Each row comes from the steps of one path. Every step used is in the known rows, and no mark comes twice. Write the path behind each row, first mark first.
Known rows:
H, M, U, W: [ -2  -8   8  12  10  -2   5   4 -26   7   3  -6  10  -6 -12   3  -9  11
   0]
W, U: [  6 -19  -1  26  -7   5   8   1  14 -10   2   0 -19  -1   0  -6   3   5
  11]
U, W, H: [-9  7 -5 -9 -4  8 -2 -1  2  5  2  7 16 -1  0  6 11  6 19]
D, W, H, M: [-12  -3  18   1   6  -5   4   2   8   3   5  -6  14  -1  -2  18  17   6
 -14]
M, U, Y, H, W, D: [ -9 -58  -3  -5  -7  -1   2  -4   8 -11   7  10  14   7   0   5  -6  11
   2]
M, U, W, D: [ -7 -51   3  17  -3   5   0   3   1 -17   7   8   7   5  -8   4  -7  14
   7]
D, W: [ -8 -10  16  -4  -2  -3   4   1   4  -7   6  -3   3   3  -6  10   8   4
 -16]
Y, H, M, U, W, D: [  1 -26   6   6   2   0   2  -9 -10   1   4   3   3  -6   0   4  -1  11
  55]
H, M: [  2  21   7   9  14  -4   3   4 -17  18  -1  -9   4 -10  -7   1  -1   2
  -3]
M, U, W: [ -6 -41   0   5  -5   2   3   0 -15 -16   5   5   8   5  -7   4 -12  14
   4]
M, U, W, H, Y: [ -8 -46  -5   8  -6   0   3  -4  -9 -16   5   4  15   5  -3  13  -6  14
   4]
M, U, W, H, Y, D: [ -8 -51   3   5  -7  -3   1  -7  -8 -17   8   5  12   4  -1  12  -7  15
   9]
U, Y, D, W, H: [-16 -14  17 -43  -7  -6  -5  -4  21  12   8   3  23   4   5   9  13   3
 -19]
D, W, H, M, U, Y: [-16 -20  17  -7   3  -7   4   3  10   2   6  -6  23   3  -3  20  13   9
 -25]
D, W, U, Y, H: [ -7 -26  11  -7 -11   0   9  -2  19  -8   8   0  -1   5  -4   7  14   8
  -1]
D, W, U, Y, H, M: [ -6 -19  14  -3  -7  -2  10  -1  14  -2   8  -4   1   2  -6   7  14   7
  -3]
H, M, U, Y: [ -5 -13   6   0   9  -7   4   5 -15  13   2  -8  17  -3  -8   5  -9   8
 -18]
U, Y, D, W, H, M: [-15  -6  19 -40  -2  -8  -4  -3  16  17   8   0  24   1   2   9  13   4
 -20]

Which path is each row?
[ -8 -56  -4 -18 -10  -6   2  -5   0  -7   4   4  16  10   3   6  -9  11
   5] : M, U, Y, H
[-16 -61  15 -17  -8  -9  -1  -3   9  -9   9   2  21   9   3  11  -3  13
 -19] : M, U, Y, D, W, H
[ -6 -20  36 -12  -3  -7  -3  -7   7  -7  11   0  -4  -3   2   4   6   6
   3] : Y, D, W
[ -9 -21  12  -4  -9   0   9   2  20  -7   8  -2   0   5  -7   7  13   7
 -20] : D, W, U, Y
[-13 -13  14  -2  -1  -3   3   1  15  -6   5  -3  12   4   1  18  17   5
 -14] : D, W, H
[  6  -7  -6  -4  -5   7   6 -17  -7  -4   4  13  -9  -6   5  -1   1   1
  46] : Y, H, W
[-10 -35  39  -4   1 -10  -2  -6   6  -6  11  -3   4  -3   4  11   7  12
   2] : Y, D, W, H, M, U
[  4 -15  -1   7  -2  10   3 -14  10  -6   5  16 -10  -7   4   0   6   1
  48] : Y, H, W, D
[-6  4 -3 -9 -5  4 -2 -8 -1  1  5  6 15 -4  0 11 11  6 19] : U, W, H, Y, D
[ -8 -21  20  -4   8 -11   3   3 -13  10   6  -8  15  -3  -8   8  -6  11
 -20] : H, M, U, Y, D, W
[ -9 -16  38  -9   2  -8  -3  -7   9   0  10  -3   3  -5   5  10  12   8
   4] : Y, D, W, H, M
[  3 -25   5   1   1  -6   5 -11 -18   2   1  -1   1  -5   3   4  -5   9
  48] : Y, H, M, U
[  5   0   4  -4   3  -4   3 -11 -14  10   0  -2   0  -8   4   1   1   4
  51] : Y, H, M
[ -1 -15  -6   0 -10   4   6   2  22   1   3   2  -4   3   0  -4   7   4
  -5] : W, U, Y
[-12 -20  10  -2   6  -8  -2  -1   7  12   2  -3  23  -3   8  14   6   9
  -3] : W, H, M, U, Y, D
[  2 -20   4  -3   0  -2   5 -11 -21   2   2   1   3  -6   1   3  -4  10
  54] : Y, H, M, U, W
[ 1  0  1 26  7 15  2 -1 16 -5  6 15 -9 -8 -7 -2  7 -2 -8] : H, W, D
[  4 -21  14   7  -6  -8   5 -15   1 -14  10  -4  -8  -5  -2  13   5   3
  -5] : H, Y, D, W, U
[ -5  -6  -8 -30  -6   5  -1  -8  17  12   5  14  15   1   2   2  10  -1
  11] : U, Y, H, W, D
[-10 -48  -3 -12  -6  -6   1   2   1  -7   4   2  18  10  -2   6 -11  10
 -21] : M, U, Y
[ -6   0   1   6   1  13  -5   4  12   0   5  10   5  -3 -10  -1  10   5
  19] : U, W, D
[ -4 -22  16  14  -7   0  10   1  14 -15   7  -3 -10   3  -6   6  11   7
 -10] : D, W, U
[-11 -14   1   0   7  -6   0   2   6  12   0  -4  25  -1   5  14   6   8
  -8] : W, H, M, U, Y
